Each row was made from one small tree. The marks that hang from a mark follow it in brackets, in the order of their numbers. Every link used is in the known rows. Write each row's tree.
Known rows
q_252{q_693{q_617}}: [0.92 -1.22 -0.21 -2.69 -1.12 1.67 0.26 -1.67 -1.39 -1.25 1.32 -1.10 -5.20 -0.54 -1.86 -0.58 -0.89 -0.33 -1.24 0.72 3.16 0.18 -0.79 -1.61 -4.05 -1.07 -0.63 1.64 1.58 -1.20 -4.46 -0.21 2.50]
q_693{q_252}: [1.05 -2.62 -0.45 -2.00 -0.82 2.28 0.76 -1.51 -0.36 -0.14 -0.67 -1.63 -4.23 0.27 -1.77 -0.18 -0.61 0.29 -0.69 -0.22 2.47 0.93 -0.69 -1.55 -2.29 0.20 -0.44 3.40 -0.56 -0.94 -3.41 -0.65 1.02]
q_617{q_693}: [1.18 -1.26 -0.30 -3.20 -1.67 0.10 1.19 -0.52 -1.33 0.04 -0.88 -0.05 -5.13 0.13 -1.53 -0.91 -0.65 0.40 0.04 0.15 1.66 0.85 -0.92 -1.76 -1.90 -0.26 -0.88 1.07 0.40 -0.64 -3.97 -1.80 0.82]
q_379{q_479 q_601}: [2.28 -0.04 -1.00 -3.70 1.83 1.47 1.38 -2.08 -1.42 0.29 -3.30 -0.32 -3.95 -0.10 -2.17 -0.69 0.22 1.49 1.35 2.37 0.98 -0.79 -1.75 -1.70 -2.93 -1.15 0.83 2.44 -0.03 -0.43 -3.24 -0.29 -0.63]
q_761{q_231{q_479}}: [0.66 -0.90 -0.47 -3.53 -0.11 3.60 1.15 -2.13 0.87 -1.20 -2.36 -0.77 -3.24 0.26 -2.11 -0.80 -0.02 1.37 -0.14 -0.91 1.60 0.73 -1.09 -2.03 -3.26 -2.77 0.05 1.05 -0.39 -0.89 -3.11 -0.56 0.26]
q_526{q_231{q_972{q_617}}}: [0.83 -1.25 0.02 -4.15 -0.63 0.63 0.91 -3.09 1.90 1.30 -3.50 0.22 -1.85 -1.11 -0.75 1.03 -0.09 0.53 -0.86 1.97 1.71 0.20 -0.32 -0.92 -2.90 -1.47 0.11 -0.53 0.50 -0.30 -4.98 -1.59 1.38]
q_379{q_601}: [1.07 -0.67 -0.95 -2.94 0.11 1.32 1.01 -2.26 -1.04 -0.32 -2.39 0.28 -4.65 0.08 -1.93 -0.75 -0.32 0.81 0.26 2.05 0.92 0.47 -1.64 -2.44 -2.23 -1.17 1.15 2.55 0.58 -0.06 -3.73 0.07 -0.54]
q_479{q_379{q_601}}: [1.90 -0.71 -1.74 -2.85 -0.48 1.50 0.59 -3.38 -1.10 -0.40 -0.12 1.08 -4.45 0.47 -2.49 -1.73 -0.88 0.92 -0.26 1.48 1.33 1.09 -2.38 -2.01 -2.38 -2.57 1.51 1.30 1.28 -0.22 -3.73 0.82 -0.20]
q_379{q_479{q_231{q_761 q_972}} q_601}: [1.82 -0.62 -2.03 -5.35 2.28 -1.10 2.63 -3.57 1.29 -0.39 -3.85 -0.43 -2.39 0.00 -1.36 -0.97 0.50 0.46 1.78 0.30 1.83 -1.77 -1.88 -1.03 -2.83 -2.60 1.01 1.42 0.02 -1.49 -2.71 1.52 0.57]
q_972{q_231{q_479 q_526} q_617{q_693{q_252}}}: [1.23 -1.74 0.59 -7.73 -2.20 -0.42 -0.59 -1.36 1.44 -0.16 4.81 -1.55 -1.34 -0.37 -0.45 1.43 0.47 0.62 -1.21 -0.74 3.06 -0.38 -0.84 -1.32 -0.99 -0.27 -0.46 1.81 0.48 -0.17 -4.20 -1.01 0.79]
q_693{q_252 q_617}: [1.19 -3.01 -0.27 -2.22 -0.72 1.44 0.21 -0.90 -0.11 -1.67 1.31 -1.83 -4.50 -0.22 -1.48 -0.31 -0.12 0.41 -0.41 -0.66 2.85 0.04 0.09 -1.96 -3.24 -0.19 -1.03 3.72 0.03 -1.79 -3.35 -0.50 2.28]
q_761{q_231{q_479 q_972}}: [0.16 -1.86 -1.02 -5.05 0.03 2.23 1.75 -2.30 1.99 -1.14 -2.98 -0.03 -2.67 -0.06 -1.59 -1.08 1.13 1.94 -0.97 -0.73 2.32 0.06 -1.40 -1.90 -3.35 -2.49 0.06 0.20 -0.89 -1.24 -2.69 0.33 0.83]
q_761{q_231{q_479{q_379} q_972}}: [0.76 -1.72 -1.61 -4.91 -0.46 2.26 1.33 -3.35 1.80 -1.22 -1.13 0.59 -2.49 0.32 -2.01 -1.61 0.62 2.06 -1.20 -1.10 2.41 0.59 -2.03 -1.56 -3.45 -3.75 0.42 -0.73 -0.23 -1.23 -2.70 1.04 0.98]
q_526{q_231{q_479 q_972}}: [0.52 -1.49 -0.73 -4.82 -0.31 0.78 1.29 -3.46 2.63 -0.04 -4.09 0.77 -1.39 -0.71 -1.48 0.82 0.60 1.19 -0.09 0.82 2.24 -0.21 -1.06 -1.47 -2.48 -1.11 -0.28 -0.30 0.35 -1.01 -3.73 -1.23 0.48]
q_479{q_231{q_526 q_972{q_617}} q_379{q_601}}: [0.98 -1.98 -2.03 -4.77 -1.41 -1.18 0.36 -4.27 1.36 -0.53 1.49 0.95 -2.45 0.22 -1.20 -1.06 -0.43 0.14 -1.47 0.29 1.83 -0.23 -3.14 -0.76 -2.90 -5.02 2.10 -0.52 1.71 -0.78 -4.00 2.22 0.64]
q_479{q_231{q_761 q_972{q_617}} q_379{q_601}}: [1.13 -1.35 -2.36 -5.32 -0.19 -1.83 1.06 -5.14 2.56 -0.44 0.40 0.41 -1.68 0.54 -1.13 -1.55 -0.87 -0.64 -0.33 -0.10 2.35 -0.21 -2.26 -1.05 -2.38 -4.52 1.89 0.10 1.51 -1.01 -3.79 2.54 1.34]
q_761{q_231}: [0.94 -0.56 -0.28 -2.02 -0.34 3.96 1.81 -1.59 -0.60 -0.52 -3.02 -0.65 -4.59 0.02 -1.65 -0.99 -0.46 1.06 -0.19 -0.21 0.69 1.40 -0.77 -1.78 -3.38 -2.87 0.20 1.07 -0.64 -0.31 -3.79 -0.51 0.75]
q_252{q_693}: [0.69 -0.84 -0.35 -2.39 -1.21 2.32 0.82 -2.28 -1.61 0.17 -0.18 -1.05 -4.89 -0.17 -2.14 -0.43 -1.34 -0.13 -1.54 1.34 2.84 0.99 -1.47 -1.51 -3.25 -0.76 -0.02 1.38 0.94 -0.46 -4.51 -0.42 1.33]
q_526{q_231{q_479 q_761 q_972}}: [0.47 -0.58 -0.29 -5.66 1.00 -0.39 1.72 -4.87 4.39 -0.33 -3.64 0.63 -0.50 -0.90 -1.35 0.93 1.12 0.37 -0.13 -0.18 2.62 -0.67 -0.45 -1.08 -1.83 -1.00 -0.30 -0.61 -0.39 -1.68 -3.64 -0.44 0.52]
q_972{q_231{q_526} q_617}: [1.32 -0.15 0.79 -5.14 -1.50 0.97 -0.36 -2.58 0.79 0.11 1.12 -0.54 -2.24 -0.80 -0.72 0.88 0.04 0.12 -1.89 1.87 1.11 0.53 -0.40 -0.85 -1.63 -1.41 0.45 1.06 -0.04 1.19 -5.75 -1.13 0.29]
q_379{q_479{q_231{q_972{q_617}}} q_601}: [1.82 -1.52 -2.08 -5.37 0.95 -0.49 1.52 -2.49 0.33 0.46 -3.50 -0.88 -2.40 0.07 -1.11 -0.71 -0.08 0.71 1.27 1.37 1.77 -1.56 -2.15 -1.17 -3.56 -3.09 1.27 1.37 0.95 -0.68 -3.27 0.46 0.88]
q_479{q_231{q_526 q_972} q_379{q_601}}: [0.87 -1.88 -2.48 -3.99 -1.23 -0.63 1.34 -4.08 0.64 -1.24 0.35 1.68 -3.40 0.39 -1.55 -1.52 -0.28 0.61 -0.96 -0.21 1.57 -0.14 -3.42 -0.89 -2.64 -4.75 1.85 -0.41 1.27 -0.99 -3.35 2.71 0.29]

Write each row's tree
[1.19 0.14 0.26 -4.24 0.86 1.01 1.16 -4.69 3.29 -0.31 -2.94 -0.10 -0.93 -0.49 -1.81 1.26 -0.05 -0.15 0.83 -0.25 1.90 0.08 -0.04 -1.38 -1.82 -1.19 -0.33 0.46 0.18 -1.48 -4.17 -1.46 0.02]  q_526{q_231{q_479 q_761}}
[1.40 -0.62 -1.47 -4.17 0.02 3.37 1.00 -3.29 0.39 -1.37 -0.35 0.39 -3.21 0.65 -2.40 -1.56 -0.29 1.89 0.19 -0.70 1.37 0.84 -2.44 -2.54 -3.23 -4.45 1.43 0.73 0.65 -0.85 -2.72 0.97 -0.13]  q_761{q_231{q_479{q_379{q_601}}}}
[1.29 -1.22 -1.82 -4.31 -0.29 0.95 -0.03 -3.94 0.72 -1.10 0.34 0.84 -2.90 0.82 -2.87 -1.29 -0.47 0.95 -0.01 0.50 2.11 0.39 -2.61 -2.39 -2.23 -2.34 1.16 1.37 1.43 -0.92 -3.03 0.44 -0.57]  q_231{q_479{q_379{q_601}}}
[1.28 -1.29 -1.65 -5.50 -0.05 0.40 1.15 -4.61 2.01 -0.23 -2.05 1.70 -1.40 -0.31 -1.80 -0.04 0.39 1.80 0.21 1.02 2.06 -0.19 -2.33 -1.77 -2.56 -2.86 1.06 -0.87 1.42 -0.90 -3.41 0.50 0.06]  q_526{q_231{q_479{q_379{q_601}} q_972}}
[0.93 -1.00 -2.08 -4.91 0.16 -1.62 1.76 -5.42 2.46 -1.41 0.93 1.55 -2.47 0.19 -1.45 -1.39 0.11 -0.13 -0.97 -1.13 1.91 -0.54 -2.77 -0.62 -1.94 -4.49 1.80 -0.52 0.67 -1.48 -3.37 3.36 0.29]  q_479{q_231{q_526 q_761 q_972} q_379{q_601}}
[-0.06 -2.59 -0.80 -3.97 -1.71 -0.81 0.42 -2.82 2.03 -0.44 -1.15 -0.39 -2.53 0.07 -0.83 -0.19 -0.14 -0.49 -1.71 -0.18 2.10 -0.44 -1.53 -0.31 -2.75 -2.86 0.34 -0.07 0.37 -0.93 -4.49 -0.08 1.18]  q_479{q_231{q_526 q_972{q_617}}}
[0.93 -1.51 -1.02 -5.47 -1.55 -3.03 0.81 -4.30 3.06 -0.51 3.08 0.55 -1.72 0.18 -0.73 -0.93 -0.33 -0.79 -1.74 -2.14 2.75 -0.37 -1.87 0.37 -1.99 -3.97 0.35 -1.77 0.80 -1.74 -4.26 1.24 1.81]  q_479{q_231{q_526 q_761 q_972{q_617{q_693}}} q_379}
[1.25 -2.80 -1.80 -5.40 -1.76 -2.34 1.11 -3.46 2.34 -0.06 2.91 -1.06 -1.75 0.60 -0.62 -1.14 -1.07 -0.84 -0.74 -2.61 3.76 0.08 -1.47 -0.36 -2.31 -3.24 0.07 0.03 1.16 -1.97 -3.51 1.51 3.15]  q_479{q_231{q_761 q_972{q_617{q_693{q_252}}}} q_379}
[0.52 -0.53 -0.33 -2.32 -0.33 -0.13 1.24 -3.88 2.08 -1.27 -1.06 -0.41 -2.97 0.29 -1.41 -0.13 -0.69 -1.31 -0.48 -1.74 1.46 0.11 -0.79 -0.42 -1.76 -2.57 0.18 0.90 -0.40 -1.42 -4.26 0.29 0.20]  q_479{q_231{q_526 q_761}}
[1.71 -0.40 -2.34 -2.97 -0.20 -0.07 1.39 -4.79 0.60 -1.23 0.03 0.23 -3.24 0.96 -1.96 -1.69 -1.72 -0.89 0.94 -0.79 1.45 0.62 -2.23 -1.53 -2.13 -4.65 1.67 1.24 1.64 -1.06 -3.65 1.95 0.48]  q_479{q_231{q_761} q_379{q_601}}
[1.28 0.14 -0.54 -6.30 0.12 0.42 0.83 -3.83 2.54 -1.30 -0.76 -0.35 -1.35 0.00 -1.44 0.24 0.43 0.00 0.11 0.06 2.04 0.10 -0.15 -1.76 -0.65 -0.61 -0.05 1.80 -0.35 -0.16 -4.06 -0.26 0.14]  q_972{q_231{q_479 q_761}}
[1.62 -0.40 -0.94 -6.34 2.15 -1.77 1.60 -4.13 2.50 -0.03 -1.52 -0.48 -1.16 -0.49 -0.89 -0.04 1.04 0.21 0.22 0.38 1.91 -2.40 -1.88 -0.17 -2.82 -2.98 1.36 0.68 -0.28 -1.32 -3.42 1.52 0.16]  q_379{q_479{q_231{q_526 q_761 q_972{q_617}}} q_601}
[1.90 0.27 -1.11 -6.14 -0.34 0.44 0.59 -4.82 2.29 -1.33 1.18 0.24 -1.25 0.32 -1.88 -0.43 -0.08 0.17 -0.26 -0.33 2.08 0.67 -0.87 -1.50 -0.91 -1.83 0.30 0.89 0.29 -0.20 -4.14 0.45 0.31]  q_972{q_231{q_479{q_379} q_761}}
[1.00 0.41 -0.49 -5.49 1.36 -0.53 0.19 -6.00 3.42 -1.74 2.68 1.40 -1.41 0.17 -2.61 -0.43 0.99 0.39 -1.47 -0.80 2.30 -0.55 -2.20 -1.03 -1.22 -2.38 1.29 0.54 -0.10 -1.65 -3.24 1.75 -1.54]  q_231{q_479{q_379{q_601}} q_526 q_761}
[1.00 -0.54 -0.26 -3.52 -0.41 3.25 0.66 -3.62 1.48 -1.61 0.96 0.38 -2.79 0.18 -2.25 -0.89 0.44 1.65 -1.50 -1.84 1.58 0.77 -2.04 -0.96 -3.11 -4.27 0.57 -0.51 -0.44 -1.19 -3.26 0.47 -0.43]  q_761{q_231{q_479{q_379} q_526}}
[0.60 -1.63 -0.16 -6.89 -1.15 0.53 0.57 -2.83 2.61 -0.61 2.69 0.66 -1.71 -0.27 -1.23 -0.92 1.14 1.89 -2.57 -1.75 2.67 -0.27 -2.29 -0.65 -3.13 -4.03 0.33 -2.04 0.02 -1.19 -3.25 0.54 0.97]  q_761{q_231{q_479{q_379} q_526 q_972{q_617{q_693}}}}
[1.08 -0.49 -0.39 -6.49 0.40 -0.76 0.35 -6.03 5.06 0.26 -0.62 0.74 0.84 -0.64 -1.38 0.72 0.36 0.08 -0.91 0.17 2.93 -0.35 -0.78 -0.47 -2.30 -2.57 0.31 -1.50 0.59 -1.43 -4.35 -0.24 1.13]  q_526{q_231{q_479{q_379} q_761 q_972{q_617}}}
[1.07 -0.27 -0.67 -4.43 0.31 3.27 0.82 -3.86 1.12 -1.68 1.23 0.87 -2.90 0.15 -2.29 -0.93 0.56 2.13 -0.95 -1.03 1.27 0.27 -2.73 -1.71 -3.08 -4.77 1.54 0.04 0.05 -0.92 -2.92 1.42 -1.01]  q_761{q_231{q_479{q_379{q_601}} q_526}}
[-0.38 -2.22 0.13 -6.39 -0.40 -1.18 -0.60 -3.67 4.12 -0.53 0.23 0.32 -0.89 -0.33 -1.48 0.43 1.80 0.68 -3.10 0.37 3.09 -1.24 -1.38 -0.66 -2.40 -0.63 0.01 -0.19 -0.48 -1.13 -3.85 -0.38 -0.09]  q_231{q_479 q_526 q_972{q_617}}
[0.76 -0.95 -1.85 -7.03 1.31 -1.62 0.93 -5.61 3.87 -1.37 0.16 1.54 -1.12 0.29 -2.25 -1.39 1.26 0.97 -1.09 -0.12 3.12 -0.89 -2.20 -1.63 -1.65 -1.88 1.23 0.19 0.10 -1.76 -2.52 2.26 -0.02]  q_231{q_479{q_379{q_601}} q_761 q_972}
[1.59 0.25 -0.37 -4.02 0.46 1.07 0.90 -5.74 3.10 -0.30 -1.00 0.60 -0.73 -0.29 -2.11 0.52 -0.54 0.01 0.44 -0.67 2.08 0.50 -0.65 -0.86 -1.92 -2.59 0.05 -0.44 0.65 -1.45 -4.14 -0.71 0.10]  q_526{q_231{q_479{q_379} q_761}}
[0.88 -0.31 0.12 -4.20 0.80 0.05 2.26 -4.33 2.92 0.36 -4.07 0.76 -1.82 -1.12 -0.92 0.67 0.57 0.27 -0.31 0.63 1.73 -0.06 -0.06 -0.78 -1.98 -1.04 -0.17 -0.58 -0.55 -1.09 -4.47 -0.37 1.05]  q_526{q_231{q_761 q_972}}
[0.46 -1.39 -0.73 -5.10 -0.31 2.17 1.17 -3.79 2.54 -1.62 0.41 1.20 -2.25 -0.12 -1.82 -1.09 1.51 2.16 -2.45 -1.62 2.23 0.05 -2.34 -0.65 -3.18 -3.89 0.54 -1.54 -0.85 -1.30 -2.86 1.46 0.23]  q_761{q_231{q_479{q_379} q_526 q_972}}
[0.43 -0.78 0.27 -6.68 0.81 -0.77 0.65 -5.10 5.19 0.28 -2.45 0.03 0.56 -1.02 -0.97 1.35 0.81 0.10 -0.64 0.46 2.89 -0.89 -0.11 -0.91 -2.15 -1.19 -0.06 -0.55 0.06 -1.35 -4.29 -0.95 0.88]  q_526{q_231{q_479 q_761 q_972{q_617}}}
[1.92 -0.33 -1.81 -5.93 -1.02 1.09 0.34 -3.48 0.07 -1.28 0.95 0.69 -2.49 0.44 -2.03 -0.71 -0.20 1.27 0.32 1.27 1.51 0.62 -2.11 -2.61 -1.46 -2.59 1.35 1.54 1.46 0.53 -3.72 0.80 -0.34]  q_972{q_231{q_479{q_379{q_601}}}}
[-0.04 -1.52 -0.36 -4.96 -0.41 -1.84 0.89 -4.31 3.87 -0.66 -0.59 -0.36 -1.45 -0.15 -0.56 0.06 0.18 -1.22 -1.73 -1.01 2.41 -0.91 -0.90 0.05 -2.23 -2.56 0.35 -0.10 -0.44 -1.44 -4.46 0.74 1.18]  q_479{q_231{q_526 q_761 q_972{q_617}}}
[0.49 -1.68 -1.59 -6.19 0.05 -0.80 0.37 -4.66 2.66 -1.44 1.40 2.21 -1.93 -0.10 -2.20 -1.00 1.71 1.82 -2.15 0.27 2.62 -1.03 -3.26 -1.19 -2.08 -2.35 1.26 -0.48 0.33 -1.29 -2.81 1.99 -0.87]  q_231{q_479{q_379{q_601}} q_526 q_972}
[1.87 -1.63 0.00 -6.20 -2.48 0.33 0.23 -0.35 -0.78 0.75 2.56 -2.02 -3.02 -0.35 -0.15 0.49 -0.73 0.28 -0.23 0.55 2.49 0.77 -0.32 -1.87 -1.38 -0.28 -0.40 2.52 0.79 0.58 -4.69 -1.31 2.11]  q_972{q_231 q_617{q_693{q_252}}}
[0.94 0.47 1.00 -7.62 -0.01 -0.50 -0.58 -4.53 4.11 -0.78 2.20 -0.65 0.16 -0.59 -0.99 1.39 1.00 -0.34 -1.61 0.25 2.29 -0.56 -0.06 -0.85 -0.91 -1.09 0.39 0.93 -0.47 0.02 -4.99 -0.55 -0.21]  q_972{q_231{q_479 q_526 q_761} q_617}
[1.27 -0.33 -0.74 -7.26 0.96 -1.01 0.70 -6.17 4.64 0.29 -0.66 1.06 0.66 -0.78 -1.39 0.52 0.65 0.65 -0.43 0.84 2.73 -0.79 -1.49 -1.16 -2.12 -2.84 1.36 -0.98 1.24 -1.12 -4.03 0.73 0.51]  q_526{q_231{q_479{q_379{q_601}} q_761 q_972{q_617}}}
[0.07 -1.77 0.44 -4.80 -0.67 -0.58 0.07 -3.02 2.43 0.17 -0.30 0.40 -2.35 -0.82 -1.03 0.15 1.14 0.64 -3.36 1.30 2.19 -0.56 -1.10 -0.28 -2.50 -0.65 0.22 -0.12 -0.83 -0.42 -4.65 -0.41 0.44]  q_231{q_526 q_972{q_617}}
[0.46 -1.16 0.02 -8.35 -0.12 -3.43 -0.24 -4.99 5.34 -0.65 4.31 1.06 -0.04 -0.20 -1.32 -0.30 1.56 0.39 -3.04 -1.57 3.86 -1.40 -1.68 0.11 -1.44 -1.46 -0.15 -1.86 -0.13 -1.94 -3.65 0.78 0.65]  q_231{q_479{q_379} q_526 q_761 q_972{q_617{q_693}}}
[1.60 -0.47 1.40 -7.27 -1.07 -1.06 0.43 -2.26 1.72 0.14 4.73 -1.55 -1.85 -0.97 0.05 1.32 0.41 -0.21 -1.45 -0.75 2.65 -0.17 0.09 -0.59 -0.61 -0.16 -0.35 1.68 -0.50 -0.06 -4.84 -0.23 1.23]  q_972{q_231{q_526 q_761} q_617{q_693{q_252}}}
